Every row comes from one small tree of marks. The marks that hang from a mark follow it in brackets, in alphabetical order. Every link used is in the known rows. Which tree was each row made from?
Known rows:
mibe[maget]: [ 0.39 -0.99 -0.30 -1.31 -0.50 -1.72  0.78  0.60 -0.48  0.78  2.44  1.62
 -1.08 -0.66  0.40  1.77  0.16  2.37  0.49 -0.11  0.80 -2.15  0.92 -1.69
 -1.03 -1.99 -0.99]
padub[ripos[maget sotoz]]: [ 0.96  1.10  0.66 -0.64  0.77 -1.93 -0.01 -1.05  0.07  1.55 -1.14  2.46
 -0.30  0.09  1.92  2.58  0.93  0.10 -0.69 -1.81  1.81 -0.16 -1.84  0.81
 -0.35 -1.86 -0.26]
bevab[ripos[maget]]: [ 0.74 -0.56  1.54 -1.31  0.89 -1.94  0.24 -1.01  0.78  1.35 -0.41  2.78
  0.00  0.02  0.91  1.21  0.20  1.45  0.08  0.26  1.40  0.12 -1.22  0.18
 -0.03 -2.34  0.47]
lubova[ripos[bevab padub]]: [ 0.79  1.33  2.03  0.22 -0.84 -1.24  1.07 -1.42  1.59  0.80  0.71  1.57
 -1.06  1.30  1.07  4.29 -0.82 -0.13  0.45 -0.13  0.09 -1.88 -1.18  0.18
 -0.19 -1.64 -1.36]
maget[mibe ripos[sotoz] vumiv]: [ 0.48  0.92  2.32 -0.43  0.25 -1.40  3.21 -0.45  0.62  2.85 -0.30  2.42
 -0.92 -1.45  1.22 -0.51 -1.66  1.29  0.78 -1.29 -0.02 -2.79 -5.72 -0.28
 -0.11  1.25  1.80]
bevab[ripos]: [-0.30 -0.80  0.27 -0.67  1.27 -1.88  0.67 -0.42  1.14  1.25  0.53  1.92
  0.26 -0.06  0.63  0.72  0.46  2.55 -0.74  0.41  0.97 -0.24 -1.06 -0.60
 -0.48 -1.51 -0.54]
padub[ripos]: [-0.20 -0.47 -0.56 -0.41  1.65 -1.90  0.59  0.02 -0.16  0.95  0.59  0.95
  0.73  0.56  1.17  2.02  0.74  1.32 -1.86  0.29  1.18 -0.36 -0.93 -0.11
 -0.44 -1.15 -1.98]
sotoz[ripos[bevab maget[mibe vumiv] padub]]: [ 1.81  1.32  4.72  0.52 -0.39 -1.41  1.27 -1.99  0.61  2.94 -0.77  2.82
 -1.73 -0.37  1.88  2.35 -0.10 -1.12  0.88  0.03  1.47 -1.97 -5.28  0.80
  0.15 -1.10  1.30]
lubova[ripos[bevab maget padub sotoz]]: [ 1.82  3.05  3.01  0.09 -1.70 -1.11  0.50 -2.47  1.89  1.23 -1.17  3.14
 -1.90  0.82  1.70  4.96 -0.74 -1.46  1.51 -2.02  1.01 -1.62 -2.44  0.99
 -0.37 -2.40  0.29]
maget[vumiv]: [ 0.31 -0.81  0.76 -0.63  0.27 -2.38  1.75 -0.05 -0.14  1.63  1.95  1.62
  0.31 -0.61  0.64  0.53 -1.10  1.40 -0.35  0.54  0.25 -1.85 -1.88 -0.44
  0.36 -0.35 -0.62]
ripos[bevab maget[mibe vumiv] sotoz]: [ 2.16  2.37  4.50 -1.14 -1.63 -1.32  1.73 -2.06 -0.02  2.41 -0.56  4.30
 -1.83 -0.52  1.20  1.43 -0.93  0.07  0.84 -1.39  1.35 -1.95 -5.55  0.64
 -0.11 -0.68  1.56]
bevab[ripos[maget[mibe vumiv] padub sotoz]]: [ 1.08  1.86  4.40 -0.89 -0.39 -1.05  0.70 -1.61  2.86  2.77 -1.97  4.00
 -1.38 -0.56  1.93  0.83 -0.05 -0.38  1.59 -1.74  1.26 -1.13 -5.98  0.56
  0.01 -0.04  2.10]
maget[mibe ripos[bevab padub sotoz]]: [-0.10  3.14  3.45 -0.72 -1.15 -0.14  1.23 -1.04  1.82  1.49 -1.22  2.48
 -2.66 -0.09  1.50  2.32 -0.04  0.85  0.76 -2.29  1.26 -2.67 -5.80 -0.17
 -1.22 -0.21  0.39]
bevab[ripos[maget[vumiv] padub sotoz]]: [ 0.74  1.17  3.33 -0.80  0.32 -2.48 -0.20 -1.58  2.56  2.73 -1.33  4.22
 -1.10 -0.71  1.33  1.69 -0.22 -0.12  1.57 -2.10  1.57 -1.09 -4.64  0.30
 -0.04 -1.08  1.77]
lubova[ripos[bevab maget[vumiv] padub sotoz]]: [ 2.30  2.57  4.09  0.13 -1.21 -2.30  1.14 -2.88  1.74  2.00 -0.79  3.90
 -1.66  0.16  1.47  4.08 -1.83 -1.78  2.25 -1.83  0.54 -2.44 -4.02  0.94
  0.16 -1.41  1.38]
maget[mibe ripos[bevab padub] vumiv]: [ 0.30  1.35  4.60 -1.00 -0.25 -1.12  2.32 -0.76  0.69  2.00  0.24  2.54
 -1.55 -0.27  1.07  1.25 -1.14  0.67  0.80 -0.37  0.52 -3.15 -6.71 -0.36
 -0.46  0.60  0.73]
sotoz[ripos[bevab]]: [ 0.39 -0.09  0.60  1.13  0.75 -2.19  0.74 -1.40 -0.18  1.88  0.73  1.38
 -0.75 -0.39  0.68  2.81  0.51  1.70 -0.96  0.59  1.60 -1.38 -1.44 -0.49
 -1.00 -2.46 -0.55]
sotoz[ripos[bevab padub]]: [ 0.00  0.65  1.46  0.98  0.08 -1.64 -0.10 -1.25  1.19  1.70  0.13  1.28
 -1.43  0.02  1.15  3.68  0.92  0.68 -0.33  0.02  1.57 -1.62 -2.10 -0.68
 -0.98 -2.30 -0.94]
padub[ripos[bevab]]: [ 0.16  0.35  1.03 -0.76  1.38 -2.08  0.25 -0.84 -0.90  0.86  0.85  1.92
  0.14  0.91  0.83  3.04  0.89  1.61 -1.50 -0.07  1.78 -0.69 -1.79  0.01
 -1.00 -1.89 -1.95]
sotoz[ripos[bevab maget padub]]: [ 0.95  0.88  2.63  0.50 -0.33 -1.64 -0.49 -1.85  0.77  1.69 -0.82  2.33
 -1.68  0.20  1.52  4.15  0.93 -0.59  0.07 -0.37  2.19 -1.13 -2.05  0.30
 -0.45 -3.12 -0.04]
padub[ripos[bevab maget[mibe vumiv]]]: [ 2.10  0.85  4.28 -1.38  0.84 -1.83  1.53 -1.80 -1.32  2.05 -0.24  3.31
 -0.22  0.67  1.17  1.69 -0.23  0.08 -0.65  0.10  1.57 -0.99 -4.95  1.11
  0.18 -0.73  0.41]

Which tree is each row?
[ 1.75 -0.01  3.39 -1.18  1.39 -3.20  0.58 -1.89 -1.52  1.68  0.48  3.58
  0.15  0.26  0.86  2.57 -0.37  0.06 -0.41 -0.20  1.81 -1.08 -3.73  0.50
 -0.20 -1.73  0.23] | padub[ripos[bevab maget[vumiv]]]
[ 1.12  0.48  3.04 -1.34  0.25 -3.50  1.76 -1.32 -0.66  2.42  1.52  4.09
 -2.12 -2.22 -0.06  1.83 -1.31  2.44  2.31 -2.27  1.26 -4.18 -4.01 -2.22
 -1.85 -1.14  2.20] | mibe[maget[ripos[bevab sotoz] vumiv]]
[ 0.33 -0.36  2.22 -0.77  0.81 -1.57  3.44  0.05 -0.15  2.20  0.64  1.71
 -0.10 -0.86  0.92 -0.79 -1.92  1.55  0.35  0.41 -0.35 -2.64 -4.79 -0.27
  0.39  1.01  1.20] | maget[mibe ripos vumiv]
[ 0.98  1.01  3.70 -1.17 -1.28 -0.50  1.51 -0.40  0.92  1.97 -0.25  2.36
 -0.95  0.17  1.87  1.12 -0.70 -1.13  0.79 -0.04  0.51 -1.68 -4.17  0.81
  1.01  0.01  0.26] | ripos[maget[mibe vumiv] padub]
[ 2.44  2.13  2.06  0.29 -1.39 -0.09  2.58 -1.47  1.29  2.02 -1.25  2.27
 -1.37  0.30  2.13  1.90 -1.34 -0.84  0.87 -0.98 -0.08 -1.18 -1.69  1.50
  0.72 -0.89  0.98] | lubova[ripos[maget[mibe] sotoz]]
[ 0.17  0.15  1.36 -0.43  0.85 -2.84  2.32 -0.53  0.47  2.62  0.27  2.42
 -0.48 -1.67  0.70  0.36 -1.74  1.65  0.89 -1.47  0.16 -2.84 -4.40 -0.87
 -0.23  0.08  1.50] | maget[ripos[sotoz] vumiv]
[-0.65  2.34  2.40 -0.64 -0.49 -1.45  0.55 -1.15  1.51  1.10 -0.60  2.58
 -2.13 -0.28  0.85  3.17 -0.06  1.24  0.78 -2.55  1.46 -2.70 -4.45 -0.69
 -1.44 -1.30  0.10] | maget[ripos[bevab padub sotoz]]
[ 1.29  2.06  2.34 -0.89  0.43 -2.13 -0.29 -1.95 -0.40  1.43 -0.99  3.61
 -0.87  0.43  1.22  3.80  1.10  0.26 -0.51 -2.00  2.53 -0.57 -2.90  0.79
 -0.94 -2.58 -0.21] | padub[ripos[bevab maget sotoz]]
[ 0.77  0.39  4.41 -1.14  0.14 -1.05  1.01 -1.02  1.90  2.46 -1.05  3.35
 -0.71  0.00  1.67  0.49 -0.39 -0.13  1.21 -0.06  0.99 -0.94 -4.71  0.60
  0.52 -0.25  1.42] | bevab[ripos[maget[mibe vumiv] padub]]
[-0.60  2.32  1.80 -0.40 -0.66  0.00  1.67  0.13  2.42  1.79 -1.43  1.74
 -1.96 -0.45  1.76  1.24 -0.04  0.65  0.54 -2.05  0.49 -2.36 -4.76 -0.03
 -0.44  0.44  0.50] | maget[mibe ripos[padub sotoz]]
[ 0.46  1.55  2.90 -1.42 -1.45 -0.90 -0.54 -1.18  0.47  0.65  0.15  2.72
 -1.41  1.01  1.32  3.80  0.42 -0.16  0.29 -0.65  1.69 -1.08 -2.17  0.37
 -0.30 -2.60 -0.97] | ripos[bevab maget padub]
[ 0.39  1.21  3.68 -1.22 -0.27 -3.07  1.05 -1.16  0.83  1.98  0.80  4.06
 -2.64 -1.75  0.47  2.76 -0.73  1.41  2.78 -2.84  1.36 -4.47 -4.83 -2.06
 -1.98 -0.95  1.84] | mibe[maget[ripos[bevab padub sotoz] vumiv]]
[ 1.73  0.07  2.95 -1.12  1.18 -1.60  1.90 -0.85 -0.78  2.25 -0.14  2.53
  0.50  0.28  1.83  0.73 -0.48 -0.57 -0.57  0.33  0.98 -0.71 -3.85  1.12
  0.71 -0.13  0.45] | padub[ripos[maget[mibe vumiv]]]
[ 1.71  2.79  3.52 -1.17 -2.05 -0.21  0.99 -1.65  0.26  1.62 -0.94  3.39
 -2.17  0.12  1.20  2.18  0.17  0.29  0.26 -1.54  1.76 -1.22 -3.72  0.80
 -0.61 -1.87  0.49] | ripos[bevab maget[mibe] sotoz]
[ 1.59  3.27  5.25 -1.23 -2.11 -0.62  0.96 -1.68  1.27  2.15 -1.23  4.24
 -2.29 -0.12  1.72  2.44 -0.41 -1.00  1.27 -1.79  1.57 -2.21 -6.32  0.74
 -0.26 -0.49  1.06] | ripos[bevab maget[mibe vumiv] padub sotoz]
[-0.29  2.75  1.90 -0.59 -1.58 -1.07 -0.39 -1.06  1.80  1.02 -0.09  2.58
 -2.01  0.29  1.22  3.71  0.83  0.65  0.04 -2.16  1.70 -1.98 -3.10 -0.33
 -1.35 -1.53 -1.36] | ripos[bevab padub sotoz]
[ 0.39  2.63  4.63 -0.64 -0.67 -1.14  2.05 -1.26  1.46  2.62 -0.77  3.24
 -2.35 -0.71  1.32  1.58 -1.13  0.59  1.32 -2.23  0.78 -3.53 -7.46 -0.38
 -0.84  0.73  1.42] | maget[mibe ripos[bevab padub sotoz] vumiv]
[ 2.74  1.54  3.61 -0.33 -1.04 -0.28  2.32 -2.03 -0.03  1.33 -0.19  2.41
 -1.14  1.28  1.37  2.74 -1.43 -0.47  0.54  0.41  0.14 -1.36 -1.91  1.22
  0.38 -1.72  0.29] | lubova[ripos[bevab maget[mibe]]]
[ 0.61 -1.85  1.44 -1.28  1.22 -3.31  2.30  0.30 -0.77  1.92  2.25  2.41
 -0.68 -2.01  0.03  0.54 -1.73  2.42  1.59 -0.32  0.22 -3.71 -2.07 -2.16
 -0.60 -0.79  1.50] | mibe[maget[ripos vumiv]]
[ 0.35  1.75  1.06 -0.31  0.95 -2.06 -0.07 -1.60  0.04  1.26 -0.10  2.54
 -0.74  0.42  1.04  3.33  1.22  1.49 -1.27 -1.77  2.16 -0.96 -2.77 -0.14
 -1.58 -1.70 -1.20] | padub[ripos[bevab sotoz]]
[ 0.68  2.85  3.02 -1.05 -1.97 -1.04 -0.80 -1.75  1.26  1.11 -1.02  3.61
 -2.18  0.38  1.54  4.10  0.71 -0.49  0.80 -2.47  2.06 -1.38 -3.20  0.36
 -0.83 -2.47 -0.35] | ripos[bevab maget padub sotoz]
[ 1.30  0.57  1.69 -1.07  0.65 -0.45  1.13 -0.41 -0.61  1.39 -0.64  1.93
 -0.07  1.05  1.93  1.50  0.69 -0.19 -1.05  0.08  1.15 -0.05 -2.23  1.17
  0.33 -1.06 -0.59] | padub[ripos[maget[mibe]]]
[ 1.03  2.38  3.57 -0.70 -1.68 -0.43  1.32 -0.93  1.71  2.39 -1.29  3.14
 -1.64 -0.43  2.09  1.37 -0.53 -1.36  1.12 -1.75  0.89 -1.90 -5.16  0.75
  0.52  0.29  0.90] | ripos[maget[mibe vumiv] padub sotoz]
[ 0.72  2.83  1.89  0.68 -1.48 -1.14  0.89 -1.79  2.44  1.22 -0.23  2.26
 -1.79  0.60  1.45  4.44 -0.62 -0.39  0.93 -1.79  0.57 -2.03 -2.41  0.23
 -0.82 -1.50 -0.70] | lubova[ripos[bevab padub sotoz]]
[ 0.06  1.80  3.44 -0.54  0.03 -2.69  1.21 -1.49  1.29  2.10 -0.21  3.39
 -1.82 -0.92  0.87  2.45 -1.07  0.81  1.37 -2.43  1.11 -3.39 -6.23 -0.92
 -0.92 -0.20  1.06] | maget[ripos[bevab padub sotoz] vumiv]
[ 2.30  0.78  2.37 -0.34 -0.60 -1.67  1.46 -2.14 -0.22  1.08  0.55  2.53
 -0.65  1.10  0.89  3.70 -1.57 -0.06  0.59  0.15  0.24 -1.11 -0.44  0.87
  0.29 -2.83 -0.09] | lubova[ripos[bevab maget]]
[ 1.21  0.44  3.81  0.46  0.15 -2.92  0.32 -2.19  0.44  2.77 -0.28  2.94
 -1.25 -0.50  1.41  3.31 -0.40 -0.86  0.79 -0.16  1.63 -1.96 -3.85  0.15
 -0.13 -2.23  0.99] | sotoz[ripos[bevab maget[vumiv] padub]]
[ 1.18  0.52  2.25 -1.37  1.09 -2.00 -0.09 -1.70 -1.30  0.77 -0.13  2.76
 -0.16  1.06  1.03  3.48  0.76  0.46 -1.08 -0.31  2.10 -0.32 -1.99  0.62
 -0.60 -2.79 -0.83] | padub[ripos[bevab maget]]
[ 2.28  3.81  4.13 -0.10 -2.33  0.37  1.28 -2.29  2.22  1.50 -1.79  3.09
 -2.49  0.97  2.21  4.02 -0.72 -1.67  1.52 -1.87  0.66 -1.78 -3.60  1.51
 -0.21 -1.35  0.60] | lubova[ripos[bevab maget[mibe] padub sotoz]]
[ 0.87  1.86  3.97 -0.55  0.07 -1.69  2.94 -1.48  0.10  2.78 -0.24  3.39
 -1.60 -1.18  0.84  0.45 -1.48  1.63  0.87 -1.45  0.68 -3.24 -6.72 -0.46
 -0.84  0.52  1.81] | maget[mibe ripos[bevab sotoz] vumiv]
[ 1.64  2.57  3.35 -1.00 -0.13 -0.73  0.56 -2.06 -0.15  1.62 -1.71  3.40
 -1.28  0.67  1.79  2.81  0.98  0.05 -0.62 -1.84  2.35 -0.58 -4.20  1.13
 -0.80 -1.47  0.12] | padub[ripos[bevab maget[mibe] sotoz]]
[ 2.34 -0.57  2.05 -0.11  0.26 -2.65  2.53 -1.54  0.06  2.00  0.86  2.26
  0.56  0.01  1.15  1.68 -2.73 -0.66  1.10  0.67 -0.56 -1.49 -1.17  0.87
  1.33 -1.09  0.94] | lubova[ripos[maget[vumiv]]]
[ 1.19  2.54  4.20 -1.11 -1.55 -2.07  0.03 -1.93  0.93  1.86 -0.54  4.18
 -1.86 -0.38  1.35  3.27 -0.34 -0.74  1.35 -2.17  1.74 -2.12 -4.85  0.23
 -0.35 -1.71  0.82] | ripos[bevab maget[vumiv] padub sotoz]
